Each row was made from one small tree. The marks that hang from a mark follow it in brackets, in the order of their numbers. Every link used is in the known rows. Write each row's tree.
In the rows, zero is written as 128.
Known rows:
k_168[k_307]: [124 158 131  70 134 120 168 144  75 123 130  89 158 157 156 126 121 128
 119  93 133 145 129 141  99 112 141 192 111 108  80 153]
k_41[k_168[k_161 k_307[k_981]]]: [126 183 122  57 127 140 144 151  62 110 140  44 137 168 144 109 128 123
  90 103 143 154 111 122  77 140 145 159  78 132  95 156]
k_168[k_161[k_87] k_307 k_760[k_981]]: [ 99 168 112  73 152 123 151 156  59 119 116 100 142 144 117 142 114 127
 105 120 148 159  97 135  83 140 170 203  78 137  94 138]
k_161[k_87[k_307 k_454 k_760]]: [133 121 111 110 149 120 204 125 102 121 108 119 135 159 148  92 120 157
 148  71 144 106  95 117 142  54 167 211 149  92  53  96]
k_161[k_87]: [140 156 130  96 141 108 173 153  91 147 117 121 138 154 159 136 123 139
 120  83 148 145 119 153 113  91 126 208 139 115  72 138]
k_41[k_168[k_161 k_307] k_981[k_760]]: [171 192 138  72 122 107 126 144  86  91 130  52 123 171 148 122 128 121
 104 100 138 166 129 138  88 154 126 159  82 144 100 154]
k_161[k_981[k_41 k_454]]: [179 195 184 110 143 115 195 185  97 165 119 101 138 163 145 133 125 116
 147 113 144 122 130 115 145 117  67 127 143 108  64 151]
k_87[k_454]: [136 131 133  86 130 125 175 134  72 136 123  99 150 161 159 127 128 134
 132  89 118 143 141 139 137  85 140 191 128  95  73 131]
k_161[k_981]: [137 158 147  92 142 109 170 158  85 143 125 105 155 162 163 129 139 121
 110  90 142 134 150 133 139 106 101 172 121  92  63 153]
k_760[k_981[k_41 k_454[k_168[k_161]]]]: [162 192 165  95 150 140 169 181  51 173 113  96 146 120 125 135 111 128
 142 141 129 145 101 121 115 138 125 131  91 146  75 122]
k_760[k_981[k_454]]: [134 170 142  88 135 139 183 169  68 164 127 116 139 140 144 135 130 146
 117 114 136 150 123 142 125 120 113 164 112 128  74 136]
k_454[k_168[k_161 k_307] k_981[k_41]]: [151 197 176  84 138 126 148 157  56 145 107  62 163 140 119 132 103 106
 146 126 132 145 101 131 104 139 159 169  76 143  78 142]
k_307[k_981[k_41[k_168[k_161]] k_760]]: [177 206 162 102 118 118 164 164  76 121 134  71 115 167 159 145 138 127
 103 113 150 149 114 109  98 129 111 119 110 141 101 146]
k_760[k_981[k_41 k_454]]: [158 184 166 106 139 141 201 179  65 171 128 108 138 143 143 138 119 137
 134 130 133 151 115 123 126 127 102 142 136 129  77 127]
k_168[k_161]: [125 161 131  80 144 121 170 142  67 139 119  83 145 142 166 112 125 136
 115  95 128 155 137 134 108 117 135 190  89 112  90 136]
k_760[k_981[k_454[k_168]]]: [143 169 144  88 135 137 158 171  59 173 119 124 152 126 129 140 125 137
 129 122 131 143 116 150 127 121 128 148  99 146  57 137]
k_87[k_307 k_454[k_168[k_760]]]: [140 131 116  73 132 116 159 138  68 140 107 126 174 152 123 136 132 120
 148  88 113 121 125 127 129  80 186 169 109 119  43 129]
k_41[k_981]: [152 156 121  74 132 113 161 141  70 138 132  91 151 156 165 126 128 126
 123  89 124 161 149 149 121 135 132 189 129 112  74 142]
k_981[k_41 k_454[k_168[k_161 k_760]]]: [178 204 160  95 141 119 166 182  68 157 105 103 146 136 115 130 109 104
 158 128 127 142 110 110 105 135 128 127  88 145  73 146]
k_981[k_41 k_454[k_168[k_307]] k_760]: [193 206 183 103 119 111 163 179  85 135 112 107 135 154 122 159 108 119
 148 127 140 122 104 128 110 115 113 119 117 155  75 159]
k_454[k_981[k_760]]: [156 178 174 102 113  99 161 147  92 134 108 121 140 152 148 156 137 135
 109 102 142 147 137 154 140 103 123 185 101 133  82 149]
k_760[k_981[k_41]]: [139 167 151  99 137 125 195 160  56 158 137 108 153 145 158 152 126 132
 123 120 130 157 126 128 116 122 125 166 139 114  76 127]
k_161[k_981[k_41[k_168] k_454]]: [197 211 183 121 138 115 182 190 108 159 133 101 128 176 147 122 132 106
 145 104 156 139 120 115 128 120  54 107 141 116  54 152]
k_87[k_41 k_307[k_981] k_454[k_168]]: [132 135 113  70 125 153 170 125  64 137 115  97 161 152 132 134 128 143
 116  92 115 106 120 127 144  62 181 159 110 112  46 122]
k_161[k_87[k_41 k_760]]: [130 160 118 118 131 120 205 131 107 116 108 123 127 153 153 104 105 149
 136  81 154 129 108 143 133  70 143 213 136  88  57 113]
k_454[k_168[k_307] k_981[k_41 k_760]]: [179 201 192 105 116 104 145 159  76 134 112 102 154 154 123 170 114 110
 140 128 143 129 109 146 120 119 142 152 102 151  73 159]
k_168[k_161 k_307[k_981[k_454]] k_760]: [126 189 127  55 133 142 156 169  56 121 119  71 138 163 110 119 118 120
 111 127 134 132 107 105  87 152 148 145  66 140 101 164]
k_161[k_87 k_981[k_41[k_168] k_760]]: [198 206 182 141 131  85 163 181 126 131 124 123 109 181 157 167 139 114
 123  98 179 136 104 128 127 100  66 136 155 120  67 154]
k_981[k_41[k_168] k_454 k_760]: [211 218 187 126 111 105 180 179 108 140 126 115 111 169 157 143 129 127
 138 108 151 150 113 121 118 111  66 109 132 142  79 148]
k_981[k_41[k_168] k_760]: [193 199 173 122 111  99 169 163 101 127 137 112 124 169 169 152 132 124
 125  97 149 154 125 131 109 108  95 136 143 132  82 148]
k_41[k_168[k_161[k_87]]]: [149 183 130  95 139 112 155 154  98 136 122  90 122 152 162 111 125 134
 117  79 157 167  99 144  92 110 120 187 100 126  80 132]
k_307[k_981[k_41 k_454]]: [168 196 160  94 127 140 201 179  68 157 133  91 134 161 147 138 123 132
 132 119 136 129 115 114 117 125 104 122 141 130  82 150]
k_87[k_41 k_760]: [126 156 125 101 121 127 208 126  94 113 120 105 142 152 160  98 108 146
 136  86 136 131 136 137 132  78 146 197 122  87  60 120]

Write each row's tree:
[121 158 118  84 125 119 140 161  47 149 123 135 172 134 123 161 134 111
 125 117 127 154 130 151 107 123 166 173  94 134  55 140]
k_454[k_168[k_760[k_981]]]
[128 178 134  74 138 121 151 153  77  97 113  81 115 165 135 150 122 145
  85 111 157 129  94 125  99 116 146 176  89 140 110 158]
k_168[k_161[k_87] k_307[k_981[k_760]]]
[106 158 117  73 142 127 163 152  48 134 125 107 154 135 132 138 134 127
 106 119 123 164 134 132  99 139 157 188  74 124  90 130]
k_168[k_161 k_760[k_981]]
[163 178 120  67 122 115 139 143  80 115 147  61 146 181 154 111 124 110
 117  87 136 171 128 148  93 149 127 171 118 127  73 154]
k_41[k_168[k_307] k_981]
[172 205 167 106 137 141 177 178  76 162 132  83 122 143 139 118 119 133
 131 125 138 174 101 115 106 142  91 126  96 141  84 120]
k_760[k_981[k_41[k_168[k_161]] k_454]]
[130 182 142  64 135 118 121 151  50 134 107  86 171 140  99 131 113  99
 131 120 130 148 109 142  94 142 178 188  44 148  74 156]
k_454[k_168[k_161 k_307 k_760] k_981]
[156 202 124  76 109 136 146 178  78 122 139  84 136 185 114 124 135 110
 113 115 150 143 102 122  81 141 123 127  96 148  78 176]
k_41[k_168[k_307[k_981[k_454]] k_760]]
[165 195 156  83 126 126 143 169  70 140 108  96 125 135 127 144 130 137
 109 125 134 123 113 121 124 123 125 121  68 161  92 161]
k_307[k_981[k_454[k_168[k_161]] k_760]]
[140 149 140 109 140 121 180 145 105 134 105 111 129 171 139 140 123 133
 123  87 147 124 120 144 163  59 118 189 135  80  53 131]
k_161[k_87[k_41 k_454] k_981]
[180 189 137  80 109 100 133 148  93  93 139  77 129 181 155 135 132 120
 110  94 146 167 130 146  99 144 119 155 114 141  86 163]
k_41[k_168[k_307] k_981[k_760]]
[178 192 192 121 114 100 183 159  89 140 111 111 139 158 149 167 131 129
 128 114 142 143 121 141 139 108 114 163 126 129  84 146]
k_454[k_981[k_41 k_760]]
[173 157 170 127 126 129 183 139  70 154 109  99 160 151 121 119 111 110
 187 113 133 124 104 128 152  86 176 173 132 111  53 117]
k_87[k_454[k_168 k_981[k_41]] k_760]
[189 199 190 116 122 106 199 174 100 140 115 124 119 158 152 151 122 139
 139 117 143 132 117 123 136 108  80 126 137 131  87 150]
k_981[k_41 k_454 k_760]
[140 130 135 122 148 113 182 141 106 129 112 117 133 169 144 104 126 124
 150  87 157 110 111 129 161  68 139 201 149  76  52 124]
k_161[k_87[k_454 k_760] k_981]
[159 190 175  98 142 123 158 156  60 167 104  79 163 127 133 135 113 112
 150 119 129 148 113 133 121 130 146 168  86 137  72 131]
k_454[k_168[k_161] k_981[k_41]]
[170 183 123  66 127 116 126 169  75 132 116  94 157 162 100 131 107  96
 140 118 127 142 124 145  99 155 149 147  98 152  60 169]
k_41[k_981[k_454[k_168[k_307 k_760]]]]
[137 167 120  86 117 123 154 164  69 136 143 122 151 158 141 142 147 110
 106 108 139 176 128 141  97 132 140 164 102 128  68 142]
k_41[k_168[k_760[k_981]]]
[162 195 167  96 137 116 151 167  55 161  99  98 167 134 115 146 115  94
 153 129 127 147 115 129 111 138 160 159  77 145  68 141]
k_454[k_168[k_161 k_760] k_981[k_41]]
[139 180 135  76 124 127 178 168  53 115 137  79 156 177 125 152 121 102
 121 123 137 133 117 107  89 141 154 149 128 124  85 164]
k_168[k_307[k_981[k_41]] k_760]
[114 146 117 113 146 119 192 145  83 138 123 127 132 138 145 117 122 148
 128 102 157 146 103 142 125 100 159 214 139 104  66 111]
k_161[k_87[k_760[k_981]]]
[152 165 115  94 136 118 177 140  99 130 111 101 130 156 155 134 111 136
 118  82 142 157 126 158 134 109 128 202 136 109  67 130]
k_161[k_87[k_41[k_981]]]
[151 183 119  99 102 119 172 148  97 121 128 113 142 176 148 137 128 115
 117  86 139 167 134 147 103 102 132 166 104 111  59 140]
k_87[k_41[k_168[k_760]]]
[151 153 112  93 125 126 198 121  87 112 124  87 145 156 155  94 109 134
 138  89 129 141 145 143 135 113 153 194 129  89  67 121]
k_87[k_41[k_981] k_760]
[134 174 136  73 135 137 149 172  56 154 125 104 158 137 113 136 114 129
 128 127 131 139 110 150 112 127 140 153  88 150  65 148]
k_760[k_981[k_454[k_168[k_307]]]]
[148 186 162  90 155 119 172 171  88 153 114  85 129 148 144 104 125 129
 121 106 138 129 133 117 137 123  84 150  85 112  79 148]
k_168[k_161[k_981[k_454]]]
[156 186 169  90 112 103 130 149  75 127 109 111 153 145 123 161 123 116
 121 116 142 130 119 158 125 114 151 174  79 154  70 164]
k_454[k_168[k_307] k_981[k_760]]
[197 205 155  84 113 104 137 169 109 109 132  78 114 180 137 126 124 123
 119 103 146 156 120 142 107 148  92 133 108 151  84 166]
k_41[k_168[k_307] k_981[k_454 k_760]]
[187 217 157 100 131 119 174 184  86 149 119  93 129 161 140 114 116 108
 152 115 140 157 106 109  87 141  99 123  98 139  86 142]
k_981[k_41[k_168[k_161 k_760]] k_454]
[131 174 142  74 114 117 158 151  69 100 134  91 135 171 145 157 134 137
  88 109 141 126 126 132 107 116 139 158 108 130  99 170]
k_168[k_307[k_981[k_760]]]
[169 176 118  91 115 123 163 135  96 125 138  75 138 172 164 123 122 125
 117  83 133 175 147 155 116 121 118 167 121 112  63 137]
k_87[k_41[k_168 k_981]]
[163 193 161  91 110 119 153 170  59 118 127  91 146 163 124 173 123 115
 120 128 142 120 111 124 104 119 148 126 124 148  81 170]
k_454[k_168[k_307[k_981[k_41 k_760]]]]
[195 186 153  86 124 106 139 166  90 141 107 116 135 147 135 145 125 125
 130 114 130 137 132 148 138 129 111 135 111 154  68 160]
k_41[k_981[k_454[k_168] k_760]]
[125 148 112  61 116 140 131 153  40 119 127  86 170 169  97 149 127 100
 127 119 124 123 111 126 103 108 195 158  99 130  68 165]
k_87[k_454[k_168[k_307[k_981] k_760]]]
[111 170 121  61 138 118 158 147  60 106 123  80 154 157 128 121 117 120
 117 106 127 149 126 124  81 135 158 192  70 122  94 153]
k_168[k_161 k_307 k_760]
[135 187 120  69 120 116 142 158  72 104 134  74 142 167 133 110 123 107
 119 102 140 165 115 125  68 141 146 171  68 130  87 151]
k_41[k_168[k_161 k_307 k_760]]
[148 183 135 110 138 123 178 135 107 113 124  73 124 161 150  81 119 122
 125  88 153 136 134 118 129 101 114 164  89  83  63 121]
k_87[k_41[k_168[k_161[k_981]]] k_760]
[192 208 156 113 115 114 183 187  97 147 131 110 133 174 135 129 123 104
 151 108 144 156 112 116  96 129  96 118 132 136  70 150]
k_981[k_41[k_168[k_760]] k_454]
[179 219 164  91 133 132 175 178  85 133 128  57 125 164 139  99 104 122
 143 115 143 156  93 113  83 141 100 128  94 140  88 142]
k_981[k_41[k_168[k_161 k_307]] k_454]
[125 178 141  65 148 146 142 171  51 148 118  82 148 122 114 123 109 134
 121 134 128 146 102 137 101 142 148 155  57 153  83 142]
k_760[k_981[k_454[k_168[k_161 k_307]]]]
[202 216 184 111 111 110 173 184 110 122 129  98 116 178 141 137 115 120
 136 114 152 145  98 121 105 121  76 110 121 148  85 158]
k_981[k_41[k_168[k_307]] k_454 k_760]
[151 155 151  95 115 136 162 130  74 154 102 102 161 145 121 141 115 123
 141 102 120 139 125 164 161  72 162 186  89 117  53 126]
k_87[k_41 k_454[k_168 k_981]]
